What can hang from each mark:
J299: J989
J727: J810
J711: J482 J937
J488: J172 J482
J85: J263
J172: J85 J711 J727
J826: J232
J507: J989
J263: J85 J252
J989: J299 J810
J482: J220 J252 J727
J220: J172
J434: J937
J810: J727 J989
J232: J810

In the rows, 128 means zero.
Known rows, with every way that one mark hangs from another:
J488[J172[J727]]: [119 131  86 127 127 117 150 156 162 125 111  85 134 118 118 104 149 166
 126 126 149 134 129 106 119 126  89 146 146  88 143  99 126 122 131 115
 138 113 120  92 146 119 161 128 100 132 169]
J711[J482[J252] J937]: [141 118 117 134 135 103 130 101 130 160 178 140 124 118 128 148 148 124
 105 132 124 125 115 150 152 131 120  77 101 131 179 142 136 129 141 130
 144 142 109 134 114  95 146 178 135 114  87]
J482[J252]: [170 118 131 135 133 211 121 135 123 124 142 140 132 138 120 113 140 107
 138 125 144 138 147 126 111 131 115 118 148 123 173 153 149 116 133 140
 120 137 113 134 125 163 130 170 130  85 136]
J482[J220[J172[J85]] J252 J727]: [159 128 177 140 136 148 116 153 120 125 156 158 129 121 128 126 108  90
 145 134  98 104 121 118 209  97 166 125  93 157  82 145 116 132 143 156
 156 130 143 190 112 156  55 104 148 155  86]
J220[J172[J85[J263] J727]]: [103 136 125  90 119  93 159 139 124 112 118  80 103 153 113  81 161 159
 144 107 132 119 156 105 124 140 151 133 127 121  92 131 159 106 164  94
 115 140 121 120 151 138 130  73 123 115 216]
J989[J299 J810[J727]]: [127 107 144 116 118 132  79 124 134 131  42 139 113  97 148 161 136 107
 116 125 167 133  90 100  82 157  30 130 130 164  89 151 159 148 146 133
 133 104 137 141  96  91 128 108 126 178 138]
J488[J172[J85 J711]]: [119 146 118 112 128 207 149 144 133 149 121  94 124 161 107 115 138 152
 131 128 137 141 147 118  81  95  99 145 137 101  94 121  98 134 135 111
 148 136 122 125 138 162 125 117  91  96 145]
J299[J989]: [143 140 122 130 111 157 126  83 135 138 114 128 150 117 135 100 166 123
 129 115 165 106 164 105  66 170 130 139 136  98 155 124 151 154 104 119
 123 120 112 128 128 138 166 213 132  92 131]
J826[J232[J810[J727 J989]]]: [147 125  82 107 107 177 155 134 132 112 111 140 137 121 181 116 155 148
 118  94 156 154 136 119 118 170 156 125 139 117 165 123 178 143 115 129
  96 128 120 109 124 113 178 174 135 129 141]
J434[J937]: [106 123 102 115 117 225 137 100 131 144 119 126 136 161 147 153 179 127
 126 140 184 130 142 131  38 130 159 112 159  99  84 116 157 121 134 127
 164 142 131 113 132 137 137 172 124  76 143]
J220[J172[J711]]: [131 136 107 103 114 206 140 118 101 114 115 126 126 184 114  85 138 157
 145 139 155 151 157 137  41 149  96 141 131 122 136 113 157 105 139 107
 143 169 121  96 118 153 134 130 131 100 202]
J507[J989[J299 J810]]: [126 126 148 130 130 142 107 131  94 109  61 111 140 133 157 159 145  85
 120 125 189 126  97  94  99 120 193 128 127 123 112 133 134 148 131 117
 118 105 140 107 114 103 128 153 136 138  77]
J711[J482[J220[J172[J727]] J252]]: [137 131 141 134 130  65 128 110 123 108 168 146 122 102 105 147 146 126
 125 134 116 127 138 145 187 138 147 101  97 145 178 135 137 121 118 133
 118 153 136 119 117 114 135 148 150 147 118]
J727[J810[J989[J299]]]: [130 113 132 145 105 118  94 111 132 149  81 132 107 142 129 150 149 119
 135 118 126 107 126 130  48 173  78 146 142 133 155 105 170 137 133 129
  74  94 120 127 120 153 162 154 129 152 212]
J172[J727[J810]]: [116 112 116 147 122  41 123 135 157 118 106  89 118 124 147 116 146 142
 123 109 140 140 119 120 134 154 107 131 170 112 151  98 160 109 122 130
  60 105 114  86 151 113 167 139 119 130 194]
J488[J172 J482[J220]]: [123 123  59 127 131 120 141 150 145 139 122 158 140 116 121 141 126 154
 128 151 140 105 145 127  97 118 118 181 132 107 143 123 108 152 117 109
 159  93 154 110 132 127 143 112 105 142 114]
J826[J232[J810[J727 J989[J299]]]]: [139 129  90 106 107 182 147 126 129 113 100 140 137 119 184 126 151 144
 118  95 154 144 134 117 106 167 149 124 136 121 161 128 177 147 117 129
 103 118 121 114 119  98 171 161 141 148 139]
J232[J810]: [152 128 114 127 103 151 149 164  95 109 116 113 145 169 170 119 144 124
 126 132 209 150 152 119 117 145 165 125 126 103 148 119 153 168 136 134
  70 115 116 103 126  84 150 174 143 121 131]
J482[J220 J252 J727[J810[J989]]]: [162 113 179 174 133 129  86 146 142 136 140 166 132  96 134 157 101  76
 140 133  81 101  95 131 188 125 126 133 113 152 123 125 116 135 121 172
 119 102 132 183 112 172  91 150 146 166 102]
J482[J220[J172] J252 J727]: [163 126 162 148 135 160 113 151 121 114 155 168 141 111 133 124 107  94
 145 144 104 108 118 125 193 111 143 130  98 148 105 136 121 126 138 159
 164 129 136 171 105 153  68 121 156 163  96]
J507[J989[J810]]: [142 119 135 134 129 137 121 150 104 104  83 110 146 144 147 145 152  95
 121 122 193 144 102  99 116 121 211 131 131 116 116 121 136 142 124 114
 107 124 140  95 123 132 143 183 124 102  81]
J299[J989[J810[J727]]]: [142 117 127 119 111 107 107  96 148 135  82 125 138  87 127 116 157 115
 123 113 169 115 121  92  88 179  84 142 135 129 139 130 149 154 106 121
 131 125 125 140 110 130 164 192 121 117 130]
J172[J711 J727]: [104 141 126 124 133 181 133 111 131 109 102  86 141 148 121  87 103 155
 120 121 138 181 130 133  82 147  95 116 174 103 128 114 125  88 104 125
 105 152 114  90 163 111 157 141 118  77 152]
J727[J810]: [144 108 118 153 113  97 111 137 139 138 117 130 110 149 158 139 166 122
 133 120 148 129 133 135  90 148  97 145 152 117 142 104 168 140 135 131
  63 101 107  95 120 162 154 163 123 127 196]
J482[J220 J252 J727]: [169 127 173 164 141 188 102 153 133 123 155 174 149  98 148 140 104  80
 132 139 105 120 113 126 200 108 145 121 109 137  93 145 110 137 125 169
 149 115 130 176 118 150  78 152 149 143  54]
J263[J252]: [157 140 142 126 123 187 125 149 124  97 126 126 148 132 129  98 157 130
 144 111 161 124 179 131 106 146 137 138 157 118 179 133 179 106 135 126
  88 129 122 109 145 137 165 133 141  53 102]
J989[J299 J810]: [121 125 144 117 118 155  86 115 107 122  62 141 119 121 161 150 133 100
 128 141 177 122 115 113  53 149  65 130 131 138  64 147 143 151 140 130
 119  94 132 139  95  82 119 117 141 173 133]
J488[J172[J711[J937]] J482[J727[J810]]]: [108 110  51 140 137  68 138 138 157 165 109 129 137 123 132 122  80 152
 122 147 105 114  92 128 104 108  68 167 164 113 131 105  82 141 131 118
 184  95 113 114 130 110 136  82  90 144 144]
J220[J172[J711[J482] J727[J810]]]: [102 127 109 117 118  38 141 104 124 106 118  93 109 149 106  98 131 164
 136 127 124 149 128 140 108 155  95 126 142 133 170  93 151  93 128 112
 106 161 117  75 127 114 153 104 130 139 231]
J482[J220[J172] J252]: [161 128 150 128 133 205 119 143 105 110 162 159 125 137 114 133 141 109
 149 148 134 113 150 141 126 121 141 137 103 140 156 144 140 114 133 140
 139 143 151 145 104 172  89 145 151 134 118]
J507[J989[J299 J810[J727]]]: [130 114 147 131 129 125 101 138 114 113  48 109 137 119 150 169 146  89
 111 116 182 134  78  83 117 126 169 129 127 141 133 135 146 143 134 118
 128 111 143 108 114 111 136 145 126 141  82]
J263[J85 J252]: [141 132 159 113 129 240 134 121  99  86 161 110 155 101 138  90 182 135
 140  98 176 125 176 129  78 102 173 132 145 130 173 154 162 100 124 123
  94 104 146 107 156 154 149  99 141  84  79]
J172[J711[J482] J727]: [ 98 142 128 127 133 102 136  87 135 106 119  91 137 127 111 107 105 157
 109 120 124 182 123 143 124 149 104  95 158 114 149 115 120  93  95 123
 103 162 110  82 158  85 172 140 123  94 145]

Rows:
[123 150 191 129 139 152 124 104 114 143 155 135 123 144 112 141 100 106
 118 118  94 152 136 142 167  92 159  92 115 150  73 154  89 135 115 140
 122 160 126 167 137 141  95 119 125  92  66]  J172[J85 J711[J482[J220 J252 J727]]]
[114 142 135 119 125 187 129 129 110 117 137 131 131 153 130 125 130 147
 130 149 139 132 142 147  94 133 133 138 103 123 103 111 134 110 124 122
 135 143 154 117 126 126 110 137 142 135 118]  J482[J220[J172[J711[J937] J727]]]
[136 140 158 122 131  93 132 115 116 117 179 147 113 108 105 155 159 117
 131 133 108 116 149 145 181 127 162 105  84 144 138 155 131 133 135 123
 125 151 126 137 116 143 119 130 149 137 121]  J711[J482[J220[J172[J85[J263]]] J252]]
[144 120 152 131 131 133 113 139 119 109 146 133 117 124  95 133 131 118
 150 138 110 108 129 136 139 137 136 138 114 147 178 126 141 100 126 140
 120 137 156 144 116 163 104 133 148 152 150]  J482[J220[J172[J727[J810[J989]]]] J252]
[140 124 148 156 140  93 116 113 137 160 189 164 135  94 146 168 122 104
 103 141  97 113  93 150 210 113 144  79  74 141 123 137 110 145 134 152
 163 125 121 165 109  86 110 168 147 156  29]  J711[J482[J220 J252 J727] J937]
[126 139 149 142 141 189 119  97 118 146 165 146 142 132 130 145  94 119
 110 147 104 151 106 161 131 114 108  92 108 130 117 135  94 121 116 143
 164 157 113 142 118 111 113 160 137 110  60]  J172[J711[J482[J220 J252 J727] J937]]
[105 150 174 124 135 155 130  99 115 172 156 129 122 155 132 149 105 122
 104 123 101 144 124 147 148  93 155  87  95 139  37 139  89 143 128 130
 139 150 128 168 138 113 100 129 121  97  46]  J172[J85 J711[J482[J220 J727] J937]]
[ 98 134  83 112 140 112 155 145 148 151 109 115 133 122 115 107  88 151
 131 129  94 115 125 109 122  95 111 163 158 112  68 143  68 144 139 102
 183 104 108 137 155 136 122  44  86 111 141]  J488[J172[J85[J263] J711] J482[J727]]
[166 101 151 166 128 103  98 139 149 140 118 141 129 107 125 120 105  87
 141 115  91 114  91 115 167 140  99 122 148 146 152 125 135 126 136 162
 119 111 100 165 119 164 123 144 131 139 164]  J482[J252 J727[J810[J989]]]
[117 144 143 138 133 183 121  95 119 150 152 147 142 136 140 146 104 131
 105 146 115 155 113 162 116 124 109  97 103 123  89 122 102 132 116 134
 156 150 114 131 124 103 126 164 134 113  67]  J172[J711[J482[J220 J727] J937]]
[135 125 129 127 134  98 128 108 117 151 193 154 118 120 121 163 149 125
 114 147 115 108 119 159 163 120 137  91  70 141 165 136 131 129 142 130
 159 146 135 143  99 103 116 162 149 147  76]  J711[J482[J220[J172] J252] J937]
[ 85 147 159 112 135  68 144  93 131 130 123  74 115 143 102 112 109 149
 109  97 110 171 136 129 153 119 149  86 148 130  97 131 108 105 108 118
  84 163 124 122 173  96 146 101 109  80 126]  J172[J85 J711[J482] J727]
[158 112 164 164 133  90 101 155 131 121 155 158 120 110 143 142 114  87
 150 143  89  98 100 132 201 112 127 141 109 155 122 121 125 131 140 165
 135 113 130 159  96 166  69 115 154 188 134]  J482[J220[J172] J252 J727[J810]]
[ 92 129 167 129 142   4 130 100 140 132 135  66  96 134 100 129 104 128
 118  96  84 158 113 135 179 111 134  91 166 146 140 130 103  99 112 132
  63 154 116 123 159 119 134  89 110 103 158]  J172[J85 J711[J482[J252]] J727[J810]]
[136 140  90 107 108 198 152 119 108 107 114 142 140 135 193 115 151 138
 126 107 160 138 151 127  88 161 172 123 137 103 141 126 166 152 113 127
  91 111 118 112 119  90 163 167 150 144 135]  J826[J232[J810[J989[J299]]]]
[109 123 114 119 124  43 138 106 122 103 127  92 108 144  99  99 126 154
 139 127 117 146 122 140 118 149  95 121 146 139 187 103 145  87 129 118
 112 167 116  83 125 122 144  99 132 136 230]  J220[J172[J711[J482[J252]] J727[J810]]]
[129 141 142 127 116  78 133 107 118 124 159 158 117 127 123 155 165 134
 120 129 133 128 156 145 159 135 165 110  79 139 116 126 147 147 124 119
 106 144 141 121 118 121 138 148 144 145 113]  J711[J482[J220[J172[J85]]]]
[118 130 100 113 150 151 140 142 126 150 140 138 127 136  87 138  89 135
 135 144 104 113 140 133 116  77 131 163 148 129 144 154  63 132 116 117
 170 124 156 150 137 154 100  74  96 109  91]  J488[J172[J85 J711] J482[J220 J252]]
[148 125  80 114 113 166 159 143 134 104 126 139 139 124 206 117 162 144
 115  99 168 161 140 120 136 151 159 125 144 110 154 128 175 149 119 131
  94 123 111  92 121 105 165 165 136 130 130]  J826[J232[J810[J727]]]
[103 123  72 119 140  98 152 136 149 177 112 124 134 138 119 113  78 152
 119 132 105 115 112 115 120  87 115 151 150 117  87 129  69 146 137 111
 191 107 126 149 146 107 120  62  82 117 104]  J488[J172[J85 J711[J937]] J482[J727]]
[114 145 142  89 125 148 153 112 100 119 145 105 103 164  94 100 144 144
 147 125 114 134 159 134 104 127 130 120 115 139 110 149 132 110 154  99
 141 175 110 127 128 164 116  83 129  97 200]  J220[J172[J85[J263] J711[J482[J252]]]]
[145 109  99 134 136  98 122 135 126 127 130 185 142 112 128 119  90 114
 138 143 112 105 130 128 151 128 151 149 135 149 142 147 123 135 125 136
 157 113 145 149 126 123 108 100 137 140 104]  J488[J482[J220[J172] J252 J727]]
[153 136 155 123 137 236 118 135  96 109 161 154 128 149 106 129 125 113
 150 153 126 127 148 151 105 116 128 136 110 141 154 144 125 104 124 139
 146 160 147 141 105 177  84 142 150 120 116]  J482[J220[J172[J711]] J252]
[165 113 176 180 139 117  91 155 142 128 155 166 132  97 157 158 109  73
 137 138  93 108  97 132 209 107 128 133 120 145 113 130 114 141 127 176
 118  99 123 165 108 165  79 144 148 170  92]  J482[J220 J252 J727[J810]]
[116 141  90 124 130 171 147 127 138 149 140 108 133 138 114 129 139 162
 117 146 136 143 122 140  83 112  69 130 121  97 139 107 100 130 130 113
 172 139 110 102 121 126 149 145 102 118 133]  J488[J172[J711[J482 J937]]]
[ 94 107  47 127 128   4 137 131 167 141  77 107 124 100 105 124 112 167
 127 127 117  97 112 109  98 143  81 172 173 113 190 105 117 128 122 105
 134  79 137  99 148  93 175  72  95 166 195]  J488[J172[J727[J810[J989[J299]]]] J482]
[112 132  68 122 136 162 140 136 133 138 120 150 144 133 109 135 100 158
 129 159 130 124 140 142  70 111 102 177 144 108 138 124  83 139 106 110
 171 113 148 104 134 135 136 106 102 123 109]  J488[J172[J711] J482[J220]]
[144 136 166 114 140 224 122 135  95 132 170 142 116 161 105 134 123 111
 145 146 117 116 144 147 119  98 149 126  99 146 125 152 115 110 137 136
 151 158 155 167 110 172  67 124 142 114  92]  J482[J220[J172[J85 J711[J937]]] J252]
[134 136 167 114 140 157 129 151 113 108 163 122 113 126 106 127 139 114
 150 133 110 105 146 127 164 111 166 131 107 138 119 156 125 105 142 130
 129 139 147 157 129 167  80 102 143 130 126]  J482[J220[J172[J85[J263] J727]] J252]
[ 94 142 153 104 131 104 150 145 143 124 117  65 110 125 128 103 153 142
 126  91 122 128 150  98 153 127 165 116 147 106  48 152 134 115 149 104
  86 115 109 134 183 130 138  85 110  87 159]  J172[J85[J263] J727]
[130 143 166 133 122 147 127 154 124 124 137 153 131 124 155 128 131 115
 138 133 110 105 135 116 177 116 167 140  82 134  14 128 128 150 150 132
 149 113 134 164 126 149  79  99 144 160 109]  J482[J220[J172[J85[J263]]] J727]
[105 136 135  95 127  69 151 107 113 115 129  86 106 157  87  87 123 155
 136 112 117 145 142 127 134 129 136 107 132 145 140 126 133  93 136 110
 119 179 130 118 141 120 126  81 123 108 190]  J220[J172[J85 J711[J482[J252]] J727]]
[136 124 139 144 135  72 125 114 129 154 188 161 129  99 136 156 126 114
 111 145  97 106  96 148 210 117 142  86  65 147 129 131 118 138 145 143
 175 137 125 162 100  88 104 146 151 170  61]  J711[J482[J220[J172] J252 J727] J937]
[142 116 128 116  94 149 125 143 115 129  60 113 137 139 129 139 130 129
 116 113 179 137 119 100 100 179 112 125 117 143 182 123 170 160 139 134
  97 118 134 137 126  86 169 157 134 148 151]  J232[J810[J727 J989[J299]]]
[116 125  90 131 133  69 143 158 154 158 120 153 135 109 127 137 105 137
 125 133 110  94 129 106 168  89 154 168 125 123  73 129  85 169 130 119
 166  82 152 156 142 122 110  70  98 154  83]  J488[J172[J85] J482[J220 J727]]
[123 130 136 128 114 126 120 136 123 115 122 136 121 140 120 134 147 140
 140 136 134 114 143 137 105 155 138 150 103 130 124 100 156 117 124 124
 105 125 159 120 125 144 129 140 142 157 159]  J482[J220[J172[J727[J810[J989]]]]]
[115 104  70 140 147  16 134 155 163 129 129 119 125  89 104 141 106 143
 133 141 105  96 109 124 161 109 111 172 164 121 200 121  92 122 113 125
 139  89 151 109 138 123 133  81 105 164 143]  J488[J172[J727[J810]] J482[J220 J252]]
[128 112  49 136 128  75 146 149 163 146 101 146 147 105 130 109 105 151
 126 136 126 111 121 106 126 121 100 167 154 110 129 117 106 153 131 116
 175  90 121 117 138 108 150  91  97 144 140]  J488[J172 J482[J727]]
[142 123 163 172 115 120  93 142 145 141 115 168 135 110 158 159 118 100
 128 131 102 108 107 130 157 143 131 144 104 135  65  99 134 155 120 155
 108  88 135 158 120 151 115 158 141 175 111]  J482[J220 J727[J810[J989]]]
[137 105  80 155 143  42 125 162 162 142 134 157 135  87 127 147  95 121
 136 149  95  89 100 121 175  98 108 174 145 129 156 125  84 149 126 139
 167  81 135 138 120 137 111  83 110 176 118]  J488[J172 J482[J220 J252 J727[J810]]]
[ 92 128 129 143 131  28 124  95 145 112 119  82 118 124 120 127 111 150
 114 118 110 172 108 149 131 149  88 106 168 123 163  99 122  98  99 130
  74 146 104  71 149 100 172 132 121 119 182]  J172[J711[J482] J727[J810]]
[121 151 183 118 138 176 127 100 105 141 158 131 115 157 102 145 116 112
 121 119 107 155 152 150 135  97 156  95 114 145  95 158  98 128 114 130
 109 168 134 155 137 151 106 131 125  78  78]  J172[J85 J711[J482[J220 J252]]]
[ 88 137 119 123 137 112 138  89 135 133 134  86 134 131 120 115 103 160
 100 127 120 170 107 150 114 142 102  84 143 112 143 112 114  94 111 122
 126 159 112  94 154  65 163 146 121  98 117]  J172[J711[J482 J937] J727]
[ 94 149 142  83 127 132 156 133 112  99 117  66 111 161  96  72 135 162
 150 111 121 133 159 120 104 132 137 132 145 127 107 134 141  82 153  96
 121 163 117 114 157 141 126  49 125  83 202]  J220[J172[J85[J263[J252]] J711 J727]]
